Known rows, with every step that occurs:
R > B > J > A: [ 3.89  0.85  0.64 -3.16 -0.54 -3.81 -2.41 -0.40  1.75  1.32 -0.64 -0.35
  3.73 -2.47  1.54  2.23 -3.26 -0.52]
J > L > R: [-0.14  0.66  1.65  0.15  1.67  2.75  2.32  0.84 -1.23  5.16 -4.55 -0.06
 -0.72  3.73 -1.01  0.12  0.30 -2.07]
S > J > L > R > K: [ 0.84  1.44  1.49 -1.24  1.18  3.68  2.23  0.53  4.06  4.76 -3.74 -0.87
  4.16  6.62  2.03  0.80  2.02 -1.11]
K > R: [ 1.14  1.67  0.42  0.24 -1.35  0.97 -0.22  1.29 -2.09 -1.40  0.42 -0.64
 -0.77 -2.44 -1.17  0.93  0.47 -2.59]
A > R > B > J: [ 2.31 -1.73  1.89 -3.72 -2.18 -0.79 -1.40  4.70  2.19  1.94 -0.59  2.30
  3.14 -1.65 -1.48  2.37 -1.48 -2.86]
U > R > S: [-1.29 -0.16  0.59 -0.97  2.76  0.43  0.00  1.11 -0.24  3.06 -1.26  2.02
 -3.51  0.88  0.55 -1.82 -1.48  0.69]
U > J > L: [ 0.50  2.21  1.98 -0.62  3.53  1.77 -1.41 -1.22  4.43  5.00 -3.40 -0.75
 -0.59  7.10 -1.37  4.82  1.27 -1.93]
S > J: [ 0.60 -0.94 -0.20 -1.74  0.18  0.85  1.09 -2.05  4.26  1.26 -0.55  0.32
  2.39  2.37  1.61  1.12  0.84  0.34]
K > R > S: [-1.37  0.44  1.65  0.80  1.38  3.39  0.17  1.32  0.27  0.33 -2.45  0.60
 -1.80 -2.18 -0.70  0.92  0.95 -2.57]
B > J > A > R: [ 0.29 -3.27  1.40 -3.86 -0.79 -3.58  2.08  1.63 -2.43  3.15  1.13  0.03
  0.60  1.95  0.58  0.58 -2.03 -3.12]
L > R > B: [ 1.11 -0.46 -1.04 -1.88 -2.65  1.73 -0.63  3.56  1.04  1.22 -1.64  0.88
  0.84 -2.88  0.70 -1.12 -1.11 -0.51]
B > J > A > R > K: [ 0.66 -1.49  1.40 -3.64 -1.38 -3.69  0.63  3.35 -1.33  1.40  2.44 -1.18
  2.94  2.46  1.90  0.05 -1.29 -2.35]
L > R > S: [-3.86 -1.90  1.01 -0.89  1.36  4.57  2.50  2.24  0.32  3.93 -4.37  0.79
 -2.19  0.54  1.62 -2.05  0.44 -1.52]
A > R: [-1.03 -3.92 -0.07 -1.22 -1.60 -0.29  1.46  3.51 -1.02  0.80  1.38  1.59
 -1.15  1.23 -1.57 -0.77  0.24 -1.62]
S > J > L: [ 1.70  0.35  1.80 -0.17  3.04  1.47  1.26 -3.37  5.05  4.21 -3.77  0.65
  2.76  5.75 -0.49  3.34  1.41 -0.20]
K > R > S > J > L: [ 0.46  0.87  3.43  0.63  4.42  4.96  1.44 -1.99  5.25  4.74 -6.19  1.19
  1.07  3.40 -1.37  4.19  2.30 -2.83]
K > R > A: [ 2.40  0.38 -1.88  2.16 -1.79  1.51 -0.93  0.33  0.80 -0.67  1.77 -1.69
 -0.03 -4.37 -1.64  1.40  0.24 -0.62]
K > R > B > J > A: [ 4.91  2.57  1.04 -2.84 -1.99 -2.73 -2.43  0.92 -0.37  0.02 -0.10 -1.10
  2.98 -5.09  0.44  3.18 -2.73 -3.11]
B > J: [ 0.86  1.89  2.87 -2.20  0.75  0.02  0.13 -0.23  0.19  2.14 -1.79 -0.48
  2.49  0.28  0.41  2.30 -0.67 -2.52]
J > A: [ 0.36 -1.37 -1.39 -0.62  0.16 -3.35  0.42 -1.63 -1.47  0.14  1.45 -1.07
 -0.68  0.45  1.53 -1.00 -1.48  0.87]

Rows:
[ 2.32  0.98  0.77 -0.32  0.34  2.30 -0.54  2.27  1.88  4.03 -4.83  1.18
  1.26  0.55 -1.39  1.06 -0.64 -1.04] -> J > L > R > B
[-0.69 -0.87  3.03  0.34  5.77  3.84  1.53 -3.26  7.32  6.12 -6.75  1.86
  1.76  5.92 -0.14  3.41  1.87 -0.11] -> R > S > J > L
[ 1.18  4.38  4.45 -1.72  1.82  2.68  1.25  2.38 -0.03  5.53 -4.92 -1.68
  4.14  4.50  0.91  1.89  0.30 -3.79] -> B > J > L > R > K
[ 1.89 -4.98 -2.19 -2.22 -2.89 -4.18 -1.03  3.37  0.57  0.09  2.52  1.59
  0.07 -1.53 -0.39 -0.70 -2.35  0.28] -> J > A > R > B
[ 1.63 -1.48 -0.81  0.32  1.36  4.22  2.80 -2.08  5.96  7.25 -3.82 -0.64
  2.52  4.23  0.24  1.71  1.03  0.20] -> S > J > L > R > A
[-2.96 -6.03  1.08 -2.32  1.19  3.00  2.86  1.53  5.62  3.95 -2.11  3.08
  0.12  3.89  0.47  0.50  1.50 -1.26] -> A > R > S > J
[-0.71 -5.19 -1.40 -1.77 -1.46 -3.68  1.81  1.87 -2.52  1.07  2.81  0.45
 -1.88  1.59  0.06 -1.70 -1.34 -0.76] -> J > A > R
[ 4.62  3.63  3.98 -1.08  2.24  0.05 -2.67  0.00  4.02  4.10 -5.16  0.98
  4.90  0.34 -2.12  5.38 -1.29 -1.88] -> R > B > J > L
[ 0.33 -4.42 -1.57 -3.09 -1.97 -2.84  1.69  1.53  2.80  0.66  3.58 -0.30
  2.83  4.63  3.10 -1.03  0.32  0.29] -> S > J > A > R > K
[ 2.40  0.33  0.28 -4.62 -1.85 -1.61 -0.11  1.72 -0.33  3.44 -1.97 -0.59
  2.72 -2.20  2.78  0.14 -3.42 -2.05] -> L > R > B > J > A
[-2.25 -4.43  2.73 -3.38  1.84 -1.34  2.16  1.68 -0.06  5.00 -1.83  1.23
 -0.48  2.10  0.93  0.61 -1.64 -3.17] -> B > J > A > R > S
[ 3.49  1.97 -0.40 -0.13 -2.78  0.47 -2.96  2.71  0.99 -2.47  0.19  0.55
  1.17 -5.68 -1.75  1.82 -0.48 -1.62] -> K > R > B
[ 3.54 -0.46  3.86 -2.20  0.66 -0.21 -1.23  3.40  2.90  4.96 -3.80  2.51
  3.57  1.64 -3.72  4.65 -1.07 -3.42] -> A > R > B > J > L
[-3.31 -2.83  0.78 -2.60  1.49  5.64  3.79  0.19  4.64  5.14 -4.94  1.35
  0.24  3.06  3.08 -0.90  1.19 -1.16] -> L > R > S > J
[-3.86 -5.43 -0.08 -3.43  1.66 -0.13  0.55  2.00  3.57  4.84 -0.37  0.75
 -3.87  5.73  1.12  1.00 -0.03 -2.17] -> U > J > A > R > S
[ 2.08  3.36  4.83 -0.65  3.71  0.53  0.17 -1.55  0.91  5.10 -4.97 -0.21
  2.86  3.62 -1.71  4.42 -0.27 -2.94] -> B > J > L
